Every row comes from one small tree of marks. The marks that hang from a mark follow it in brackets, in alphabetical order. Every link used is in the known rows. Which tree was each row made from?
Known rows:
vasa(runa zesu(beto pufogus(ledan migaper))): [-31, 9, -9, 3, -7, -9, -14, 20, 3, -9, 10, -35, -18, 8, 8, -26, -5]
ledan(pufogus(migaper(vasa(runa zesu)))): [-2, -8, -23, 8, -16, 16, 11, -21, -1, -12, 23, -25, 10, 12, 5, -14, -7]
ledan(pufogus(migaper(vasa(zesu(beto))) runa)): [2, -14, -22, 7, -3, 15, 5, -2, -3, -16, 15, -17, 17, 18, 1, -34, -7]
migaper(vasa(runa zesu(pufogus(ledan)))): [-6, 4, -13, -18, -37, 2, 6, -9, -7, 3, 23, -18, 0, 23, 8, -32, 7]
zesu(pufogus(ledan(vasa) runa)): [-9, -4, 1, -5, -6, 33, -29, 2, -3, 3, 19, -16, -12, 19, 19, -31, -12]
beto(zesu(pufogus(ledan migaper(vasa) runa))): [-7, -2, -16, 9, 2, 26, -29, 17, 0, 13, 13, -5, 16, 37, 10, -24, -18]
vomop(migaper): [-16, -16, -11, -1, -18, 18, 10, 8, -3, -16, 25, -19, 29, -5, 28, 8, -34]
pufogus(ledan(vasa) migaper): [-16, -30, -12, -15, -29, 3, -21, -24, 25, 4, 13, -13, 12, 18, 13, -11, -13]
vomop(migaper(vasa(runa zesu(pufogus(ledan))))): [-19, -4, -14, -15, -27, -2, 13, 5, 5, -6, 19, -15, 16, 6, 29, -7, -20]
beto(zesu(pufogus)): [-9, 3, -16, 21, 6, 44, -29, 5, -20, 6, 33, -14, 10, 21, 11, -7, -21]
vomop(migaper(vasa(zesu(beto pufogus(ledan runa))))): [-17, -17, -17, -15, -19, 1, 4, 11, 1, -10, 15, -8, 22, 12, 24, -13, -23]
pufogus(migaper): [-12, -32, -18, 3, -28, 11, 2, 11, 10, -10, 17, -22, 25, 8, 4, -9, -18]
migaper(vasa): [10, -24, -18, -20, -44, 23, 9, -24, -11, -6, 30, -10, 21, 18, 6, -24, -1]
pufogus(ledan(vasa(runa zesu(beto))) migaper): [-23, -17, -11, -16, -23, -15, -19, -13, 25, 1, 10, -17, 4, 13, 11, -19, -6]
pufogus(migaper(vasa) runa): [4, -32, -18, -16, -30, 0, 12, 36, 14, -7, 5, -6, 36, 20, 1, -48, -7]
zesu(beto pufogus(migaper)): [-22, -39, -22, 8, -5, 30, -27, 11, 4, -28, 12, -32, -17, -7, 12, -14, -22]

Which tree is each row?
[-5, 1, -17, -16, -37, 5, 10, -3, -11, -1, 28, -18, 2, 15, 8, -33, 7] -> migaper(vasa(runa zesu(pufogus)))
[-22, -2, -7, 5, 0, 8, -25, 14, -17, -3, 17, -21, -1, 28, 3, -30, -8] -> vasa(zesu(beto pufogus(ledan runa)))
[-7, -23, -11, -21, -26, -20, -6, 22, 20, 5, -8, -3, 29, 45, -1, -50, -4] -> pufogus(ledan migaper(vasa(zesu(beto))) runa)
[-20, -31, -12, -7, 3, 20, -39, 13, 15, -16, 2, -20, -20, 4, 16, -36, -16] -> zesu(beto pufogus(ledan(vasa) migaper runa))
[-3, -20, -21, -15, -27, 10, -4, -2, -16, -7, 23, -10, 10, 23, 2, -38, 3] -> migaper(vasa(zesu(beto pufogus(runa))))
[-4, -17, -22, -13, -37, 12, 1, -13, -16, 2, 30, -11, 14, 26, 3, -24, 3] -> migaper(vasa(zesu(pufogus)))
[-20, -23, -20, -8, -9, 8, -26, -4, -5, -7, 33, -12, 0, -3, 11, -28, -2] -> ledan(vasa(zesu(beto pufogus(migaper runa))))
[-8, -26, -17, -2, -19, 22, -7, 32, 7, -7, 11, -17, 4, 14, 11, -35, -12] -> zesu(pufogus(migaper(vasa) runa))
[-18, -19, -7, 2, -2, 38, -37, -14, -7, -18, 14, -31, -27, 11, 16, -14, -19] -> zesu(beto pufogus(ledan))
[-25, 14, -8, 5, -5, 4, -8, 20, -15, -15, 23, -36, -18, -2, 9, -28, -2] -> vasa(runa zesu(beto pufogus))
[-4, -5, -19, 1, -6, 22, -2, -35, 9, -16, 34, -26, -9, -19, 20, -16, -5] -> ledan(pufogus(migaper) vasa(runa))
[-15, -6, -18, 14, 3, 30, -39, -3, 0, 12, 24, -9, 8, 25, 14, -7, -21] -> beto(zesu(pufogus(ledan(vasa) migaper)))
[-14, -19, -21, -13, -31, 1, 16, 1, -3, -9, 26, -9, 35, 7, 23, -1, -22] -> vomop(migaper(vasa(zesu)))
[-23, -9, -17, -10, -12, 3, -18, -6, 0, -11, 33, -22, -14, -17, 16, -26, 1] -> ledan(vasa(runa zesu(beto pufogus(migaper))))
[-11, 13, -10, 11, 6, 36, -35, -8, -11, 11, 29, -13, -1, 21, 18, -12, -16] -> beto(zesu(pufogus(ledan(vasa(runa)))))
[-9, -20, -11, -7, -19, 17, -16, 19, 14, 2, 2, -15, -1, 29, 12, -34, -13] -> zesu(pufogus(ledan migaper(vasa) runa))
